Each row comes from the steps of one walk. Every step used is in the known rows, and no mark comes twice. Write the walk behind each row, first mark first.
Known rows:
rifo zamo: [ 0.00  0.22 -0.01 -0.12  0.11  0.10 -0.38  0.18  0.24  0.12  0.07  0.20
 -0.15  0.01  0.02 -0.12 -0.24 -0.25 -0.11 -0.01 -0.07  0.00 -0.09  0.34
 -0.05 -0.03  0.11  0.03 -0.03]
zogel lifa zamo rifo gonul: [ 0.01  0.43  0.15 -0.15  0.14  0.10 -0.39  0.28  0.27 -0.09 -0.01  0.18
 -0.31 -0.03 -0.16 -0.18 -0.32 -0.25 -0.09 -0.06 -0.02  0.08  0.07  0.34
 -0.04  0.06  0.05  0.15  0.05]
sosip gonul lifa bami rifo: [ 0.03  0.51  0.19 -0.15  0.13  0.03 -0.34  0.04  0.28 -0.22 -0.09  0.24
 -0.18  0.25  0.01 -0.10 -0.50 -0.11 -0.43  0.29  0.02  0.02  0.16  0.31
 -0.07 -0.02  0.07  0.01  0.03]
rifo gonul lifa: [ 0.04  0.46 -0.01 -0.10  0.19  0.13 -0.35  0.21  0.28 -0.02  0.17  0.22
 -0.14  0.21 -0.04 -0.02 -0.38 -0.27 -0.17 -0.01 -0.11 -0.03  0.14  0.32
  0.04  0.00  0.02  0.02 -0.06]
rifo bami sosip gonul: [ 0.02  0.26  0.07 -0.07  0.10  0.19 -0.39  0.10  0.47  0.13  0.13  0.23
  0.02  0.14  0.08 -0.20 -0.34 -0.21 -0.23  0.39 -0.02 -0.28  0.10  0.32
 -0.14 -0.06  0.01  0.06 -0.01]
zamo sosip gonul rifo: [-0.11  0.29  0.09 -0.08  0.06  0.12 -0.39  0.12  0.33 -0.10 -0.02  0.03
 -0.04  0.13 -0.03 -0.09 -0.43 -0.18 -0.22  0.22 -0.01  0.03 -0.06  0.39
  0.04  0.16 -0.07  0.01  0.31]
sosip gonul rifo: [-0.11  0.28  0.05 -0.09  0.08  0.11 -0.40  0.11  0.35 -0.08  0.09  0.04
 -0.11  0.18  0.10 -0.08 -0.40 -0.16 -0.32  0.19 -0.02 -0.01 -0.02  0.34
  0.08  0.05  0.05 -0.02  0.23]
bami sosip gonul lifa: [ 0.04  0.46  0.11 -0.07  0.08  0.07 -0.35  0.17  0.41 -0.08  0.06  0.20
 -0.08  0.27  0.05 -0.20 -0.50 -0.20 -0.36  0.23  0.01 -0.33  0.21  0.27
 -0.06 -0.07  0.00 -0.01  0.07]
lifa gonul: [-0.13  0.25  0.12 -0.26  0.11  0.08 -0.38  0.26  0.29 -0.02  0.01  0.21
 -0.19  0.08 -0.07 -0.13 -0.29 -0.21 -0.25  0.01  0.03  0.00 -0.11  0.32
  0.04 -0.07  0.05  0.03  0.01]
lifa gonul rifo: [-0.23  0.28  0.10 -0.24  0.15  0.04 -0.37  0.31  0.23 -0.16  0.03  0.11
 -0.14  0.18 -0.04  0.01 -0.40 -0.21 -0.27  0.00 -0.01 -0.02 -0.16  0.35
  0.10  0.04  0.05  0.01  0.15]
gonul lifa zamo: [ 0.00  0.48  0.11 -0.15  0.13 -0.02 -0.33  0.30  0.05 -0.20  0.11  0.20
 -0.22  0.17 -0.05 -0.09 -0.35 -0.20 -0.27 -0.06 -0.05 -0.03  0.01  0.33
  0.09 -0.12 -0.05 -0.01  0.07]
zamo rifo bami sosip: [-0.01  0.20  0.10 -0.14  0.14  0.18 -0.33  0.12  0.26  0.12  0.06  0.22
  0.03  0.02 -0.02 -0.13 -0.34 -0.36 -0.05  0.21 -0.04 -0.25 -0.11  0.34
 -0.08  0.11  0.17  0.10 -0.04]
sosip gonul rifo zogel: [-0.09  0.33  0.01 -0.07  0.08  0.19 -0.37  0.19  0.41 -0.02  0.15  0.07
 -0.11  0.21  0.03 -0.04 -0.34 -0.17 -0.20  0.37 -0.09  0.03  0.02  0.42
 -0.04  0.08  0.12  0.07  0.21]
bami lifa zogel sosip: [ 0.02  0.17  0.21 -0.19  0.09  0.07 -0.28  0.25  0.21 -0.03 -0.12  0.32
 -0.27  0.09 -0.06 -0.23 -0.42 -0.31 -0.36  0.18  0.07 -0.07  0.06  0.19
 -0.11 -0.14 -0.11  0.15  0.07]
sosip gonul lifa zogel rifo: [ 0.02  0.54  0.17 -0.17  0.16  0.09 -0.32  0.26  0.34 -0.24 -0.06  0.13
 -0.19  0.24  0.01  0.02 -0.44 -0.14 -0.41  0.22  0.04  0.05  0.26  0.30
  0.07  0.12  0.02  0.08  0.19]
zogel sosip gonul rifo bami lifa zamo: [-0.04  0.36  0.16 -0.03  0.14  0.05 -0.35  0.27  0.37 -0.16  0.04  0.16
 -0.08  0.18  0.06 -0.18 -0.42 -0.18 -0.30  0.31 -0.03 -0.06  0.20  0.32
 -0.12 -0.05 -0.17  0.13  0.20]
bami sosip gonul lifa zogel rifo zamo beli: [-0.09  0.55  0.18 -0.15  0.12  0.08 -0.33  0.39  0.44 -0.27 -0.21  0.20
 -0.17  0.15 -0.14 -0.05 -0.51 -0.22 -0.21  0.29 -0.02 -0.20  0.28  0.35
 -0.06  0.16 -0.02  0.18  0.18]
rifo zamo sosip: [ 0.01  0.24  0.03 -0.10  0.09  0.13 -0.37  0.18  0.23  0.10 -0.05  0.17
 -0.09 -0.06 -0.10 -0.15 -0.26 -0.30 -0.01  0.03 -0.07  0.03 -0.13  0.38
 -0.08  0.07  0.00  0.08  0.04]
lifa bami sosip gonul rifo: [-0.09  0.31  0.18 -0.11  0.09  0.05 -0.40  0.01  0.23 -0.17 -0.06  0.15
 -0.19  0.26  0.02 -0.04 -0.56 -0.13 -0.39  0.34  0.01 -0.30 -0.02  0.32
 -0.04 -0.01 -0.02  0.02  0.23]
gonul sosip: [-0.07  0.18  0.04 -0.14  0.12  0.09 -0.36  0.13  0.11 -0.04  0.13  0.18
 -0.19  0.04  0.05 -0.04 -0.49 -0.30 -0.26  0.00 -0.04 -0.07 -0.11  0.29
  0.09 -0.05  0.03 -0.03  0.04]
rifo zogel lifa: [ 0.03  0.36  0.04 -0.12  0.10  0.17 -0.32  0.14  0.31  0.08  0.09  0.23
 -0.18  0.06 -0.02 -0.22 -0.27 -0.34 -0.18  0.18 -0.02  0.04  0.11  0.30
 -0.22  0.03  0.11  0.16 -0.02]
lifa zogel sosip gonul rifo: [-0.10  0.29  0.16 -0.12  0.10  0.10 -0.38  0.25  0.30 -0.18 -0.07  0.11
 -0.21  0.22  0.04 -0.01 -0.47 -0.18 -0.38  0.26  0.04  0.04  0.07  0.31
  0.04 -0.02 -0.16  0.10  0.30]
sosip gonul lifa: [ 0.03  0.50  0.05 -0.10  0.09  0.10 -0.35  0.14  0.37 -0.09  0.09  0.15
 -0.08  0.22  0.07 -0.17 -0.37 -0.13 -0.33  0.15 -0.03 -0.01  0.18  0.33
  0.04 -0.03  0.01 -0.03  0.10]
zogel sosip gonul: [-0.02  0.23  0.09 -0.07  0.08  0.15 -0.38  0.04  0.44  0.02 -0.01  0.15
 -0.14  0.09  0.11 -0.16 -0.35 -0.21 -0.36  0.15  0.09  0.03  0.15  0.25
 -0.04 -0.06 -0.04  0.06  0.10]
sosip gonul lifa zogel rifo bami: [ 0.06  0.58  0.12 -0.15  0.22  0.17 -0.32  0.26  0.37 -0.18  0.02  0.15
 -0.03  0.24  0.05  0.04 -0.36 -0.15 -0.30  0.34 -0.04  0.06  0.32  0.35
  0.01  0.16 -0.02  0.12  0.11]
bami lifa zogel sosip gonul: [ 0.02  0.26  0.24 -0.15  0.05  0.09 -0.34  0.23  0.42 -0.05 -0.13  0.26
 -0.26  0.12 -0.02 -0.31 -0.42 -0.19 -0.41  0.36  0.10 -0.03  0.21  0.23
 -0.13 -0.15 -0.15  0.15  0.15]
rifo zamo sosip gonul lifa zogel: [ 0.07  0.61  0.14 -0.11  0.07  0.12 -0.36  0.38  0.33 -0.16 -0.13  0.17
 -0.11  0.12 -0.16 -0.17 -0.36 -0.12 -0.09  0.27 -0.11  0.06  0.14  0.46
 -0.05  0.00 -0.19  0.11  0.16]

Which walk is each row?
[-0.14  0.25  0.17 -0.23  0.12  0.03 -0.33  0.34  0.28 -0.15 -0.02  0.27
 -0.22  0.06 -0.09 -0.22 -0.54 -0.25 -0.32  0.07  0.01 -0.14 -0.03  0.27
 -0.03 -0.10  0.00  0.03  0.02]	bami lifa gonul sosip
[-0.01  0.38  0.09 -0.15  0.08  0.21 -0.29  0.13  0.31  0.03  0.01  0.17
 -0.15 -0.01 -0.08 -0.23 -0.28 -0.36 -0.06  0.17 -0.02  0.11  0.04  0.35
 -0.17  0.16  0.24  0.19  0.04]	zamo rifo zogel lifa
[-0.08  0.28  0.05 -0.04  0.06  0.16 -0.37  0.23  0.45 -0.02  0.11  0.14
 -0.10  0.27  0.00 -0.07 -0.48 -0.23 -0.25  0.46 -0.04 -0.29  0.05  0.35
 -0.15  0.04  0.10  0.09  0.19]	bami sosip gonul rifo zogel
[ 0.04  0.55  0.18 -0.04  0.10  0.06 -0.31  0.38  0.43 -0.22  0.00  0.24
 -0.22  0.25 -0.06 -0.09 -0.45 -0.21 -0.34  0.33  0.00  0.06  0.32  0.30
 -0.22 -0.08  0.00  0.15  0.05]	bami rifo zogel sosip gonul lifa zamo
[-0.08  0.26  0.02 -0.07  0.11  0.08 -0.36  0.23  0.18 -0.03 -0.03  0.08
 -0.06  0.05 -0.07 -0.03 -0.38 -0.30 -0.03  0.02 -0.12  0.00 -0.17  0.41
 -0.02  0.17 -0.02  0.05  0.19]	gonul rifo zamo sosip
[-0.01  0.28  0.20 -0.14  0.06  0.10 -0.40 -0.03  0.29 -0.03 -0.09  0.25
 -0.21  0.15  0.00 -0.18 -0.44 -0.12 -0.38  0.35  0.06 -0.28  0.03  0.30
 -0.10 -0.12 -0.01  0.04  0.08]	lifa bami sosip gonul
[-0.10  0.56  0.19 -0.09  0.12  0.06 -0.33  0.11  0.38 -0.28 -0.26  0.26
 -0.15  0.13 -0.08 -0.10 -0.50 -0.21 -0.24  0.25 -0.03  0.09  0.28  0.34
 -0.16  0.05 -0.05  0.14  0.05]	zogel sosip gonul lifa bami rifo zamo beli
[-0.03  0.22  0.05 -0.15  0.14  0.19 -0.39  0.15  0.32  0.09  0.05  0.16
 -0.16  0.00 -0.11 -0.07 -0.29 -0.28 -0.03  0.03 -0.07  0.05 -0.07  0.36
  0.06  0.12  0.18  0.07 -0.01]	zamo rifo gonul
[ 0.00  0.25  0.11 -0.23  0.22  0.16 -0.33  0.21  0.18 -0.02  0.03  0.21
 -0.11  0.07  0.01  0.09 -0.27 -0.27 -0.23  0.21 -0.01  0.07  0.02  0.31
  0.00  0.16  0.05  0.14  0.05]	lifa zogel rifo bami
[ 0.07  0.57  0.15 -0.11  0.13  0.03 -0.37  0.11  0.33 -0.17 -0.12  0.26
 -0.17  0.20  0.00 -0.10 -0.43 -0.10 -0.30  0.27 -0.07  0.03  0.20  0.35
 -0.16 -0.02  0.09  0.04 -0.01]	sosip gonul lifa bami rifo zamo
[-0.05  0.22 -0.02 -0.10  0.18  0.15 -0.40  0.19  0.25  0.02  0.17  0.21
 -0.22  0.07 -0.03  0.02 -0.49 -0.28 -0.16  0.01 -0.10 -0.06  0.00  0.31
  0.06 -0.02  0.01  0.01 -0.04]	rifo gonul sosip
[-0.17  0.26  0.11 -0.25  0.13  0.07 -0.37  0.30  0.23 -0.14  0.04  0.20
 -0.22  0.05 -0.06 -0.05 -0.50 -0.23 -0.27 -0.02 -0.01 -0.06 -0.11  0.31
  0.09 -0.08 -0.01  0.00  0.03]	lifa gonul sosip
[-0.11  0.24 -0.01 -0.12  0.12  0.16 -0.34  0.22  0.19  0.00  0.17  0.12
 -0.12  0.19 -0.01  0.04 -0.34 -0.29 -0.13  0.21 -0.11 -0.01 -0.12  0.39
 -0.02  0.10  0.15  0.07  0.14]	gonul rifo zogel
[ 0.05  0.48  0.10 -0.13  0.20  0.12 -0.33  0.33  0.24 -0.12  0.00  0.27
 -0.23  0.23 -0.10  0.04 -0.45 -0.30 -0.22  0.07 -0.04  0.00  0.25  0.29
  0.01 -0.08 -0.19  0.14  0.01]	rifo gonul lifa zogel sosip
[-0.12  0.45  0.10 -0.20  0.14  0.14 -0.32  0.35  0.33 -0.13  0.04  0.23
 -0.23  0.07 -0.11 -0.15 -0.47 -0.31 -0.20  0.13 -0.03 -0.01  0.11  0.33
 -0.17 -0.01  0.03  0.16  0.00]	rifo zogel lifa gonul sosip
[-0.16  0.27  0.12 -0.25  0.14  0.12 -0.35  0.31  0.22 -0.11 -0.16  0.19
 -0.25 -0.06 -0.16  0.02 -0.30 -0.29 -0.09  0.09 -0.02  0.13 -0.04  0.36
  0.03  0.21  0.08  0.18  0.13]	lifa zogel rifo zamo beli
[-0.01  0.22  0.17 -0.15  0.12  0.12 -0.31  0.04  0.19 -0.02 -0.10  0.32
 -0.24  0.12 -0.07  0.01 -0.41 -0.34 -0.29  0.32  0.03  0.06  0.03  0.26
 -0.26 -0.01  0.11  0.19 -0.06]	lifa bami rifo zogel sosip
[ 0.04  0.53  0.13 -0.07  0.13  0.18 -0.33  0.17  0.44 -0.04  0.05  0.17
  0.12  0.19  0.02 -0.16 -0.42 -0.23 -0.12  0.34 -0.08 -0.25  0.19  0.38
 -0.07  0.09  0.09  0.06  0.04]	zamo rifo bami sosip gonul lifa
[-0.01  0.29  0.05 -0.04  0.07  0.23 -0.36  0.12  0.51  0.09  0.06  0.17
 -0.14  0.12  0.03 -0.13 -0.29 -0.25 -0.24  0.34  0.02  0.06  0.20  0.32
 -0.16 -0.04  0.03  0.15  0.07]	rifo zogel sosip gonul
[-0.13  0.40  0.15 -0.23  0.16  0.05 -0.34  0.28  0.27 -0.18 -0.03  0.20
 -0.24  0.05 -0.03 -0.18 -0.53 -0.27 -0.33 -0.06  0.03 -0.04  0.08  0.26
 -0.05 -0.04 -0.05  0.07  0.03]	zogel lifa gonul sosip
[-0.04  0.22  0.09 -0.13  0.11  0.22 -0.30  0.14  0.29  0.06 -0.01  0.15
 -0.12  0.01 -0.08 -0.06 -0.29 -0.41 -0.06  0.16 -0.01  0.09  0.00  0.34
 -0.10  0.11  0.20  0.19  0.04]	zamo rifo zogel sosip
[ 0.01  0.25  0.10 -0.07  0.17  0.16 -0.37  0.08  0.52  0.06  0.05  0.17
  0.00  0.13  0.13 -0.05 -0.39 -0.26 -0.32  0.36  0.04 -0.26  0.21  0.26
 -0.16  0.17  0.12  0.11  0.03]	zogel rifo bami sosip gonul
[-0.15  0.47  0.08 -0.18  0.16  0.02 -0.37  0.36  0.34 -0.15 -0.07  0.13
 -0.16  0.11 -0.02 -0.13 -0.38 -0.25 -0.18 -0.07 -0.04  0.00  0.07  0.35
 -0.11  0.08  0.02  0.11  0.11]	zogel lifa gonul rifo zamo
[ 0.05  0.42  0.17 -0.15  0.20  0.07 -0.31  0.38  0.30 -0.15 -0.07  0.33
 -0.25  0.26 -0.10  0.06 -0.54 -0.34 -0.30  0.14  0.01  0.01  0.25  0.23
 -0.10 -0.03 -0.10  0.16 -0.07]	bami rifo gonul lifa zogel sosip
[ 0.02  0.53  0.24 -0.13  0.10  0.05 -0.33  0.04  0.26 -0.25 -0.20  0.22
 -0.11  0.20 -0.11 -0.12 -0.52 -0.14 -0.34  0.33  0.02  0.05  0.11  0.34
 -0.12  0.09 -0.05  0.04  0.09]	zamo sosip gonul lifa bami rifo
[-0.07  0.20  0.03 -0.08  0.17  0.12 -0.34  0.17  0.19  0.03  0.15  0.19
  0.04  0.22  0.08  0.00 -0.44 -0.35 -0.19  0.21 -0.08 -0.33 -0.08  0.33
 -0.05  0.07  0.04  0.04  0.05]	gonul rifo bami sosip
[ 0.00  0.57  0.13 -0.16  0.10  0.11 -0.29  0.37  0.11 -0.19  0.07  0.16
 -0.19  0.11 -0.19 -0.06 -0.29 -0.25 -0.03  0.11 -0.13  0.07 -0.01  0.45
  0.02  0.05  0.14  0.11  0.08]	gonul lifa zamo rifo zogel
[-0.22  0.36  0.14 -0.10  0.08  0.08 -0.41  0.11  0.30 -0.20 -0.17  0.16
 -0.17  0.13 -0.10 -0.09 -0.49 -0.15 -0.14  0.33 -0.08 -0.23 -0.03  0.44
 -0.05  0.07 -0.03  0.10  0.23]	lifa bami sosip gonul rifo zamo beli
[-0.22  0.37  0.13 -0.11  0.09  0.13 -0.38  0.34  0.37 -0.21 -0.17  0.11
 -0.19  0.10 -0.10 -0.04 -0.42 -0.20 -0.12  0.24 -0.06  0.11  0.08  0.43
  0.03  0.05 -0.18  0.17  0.31]	lifa zogel sosip gonul rifo zamo beli
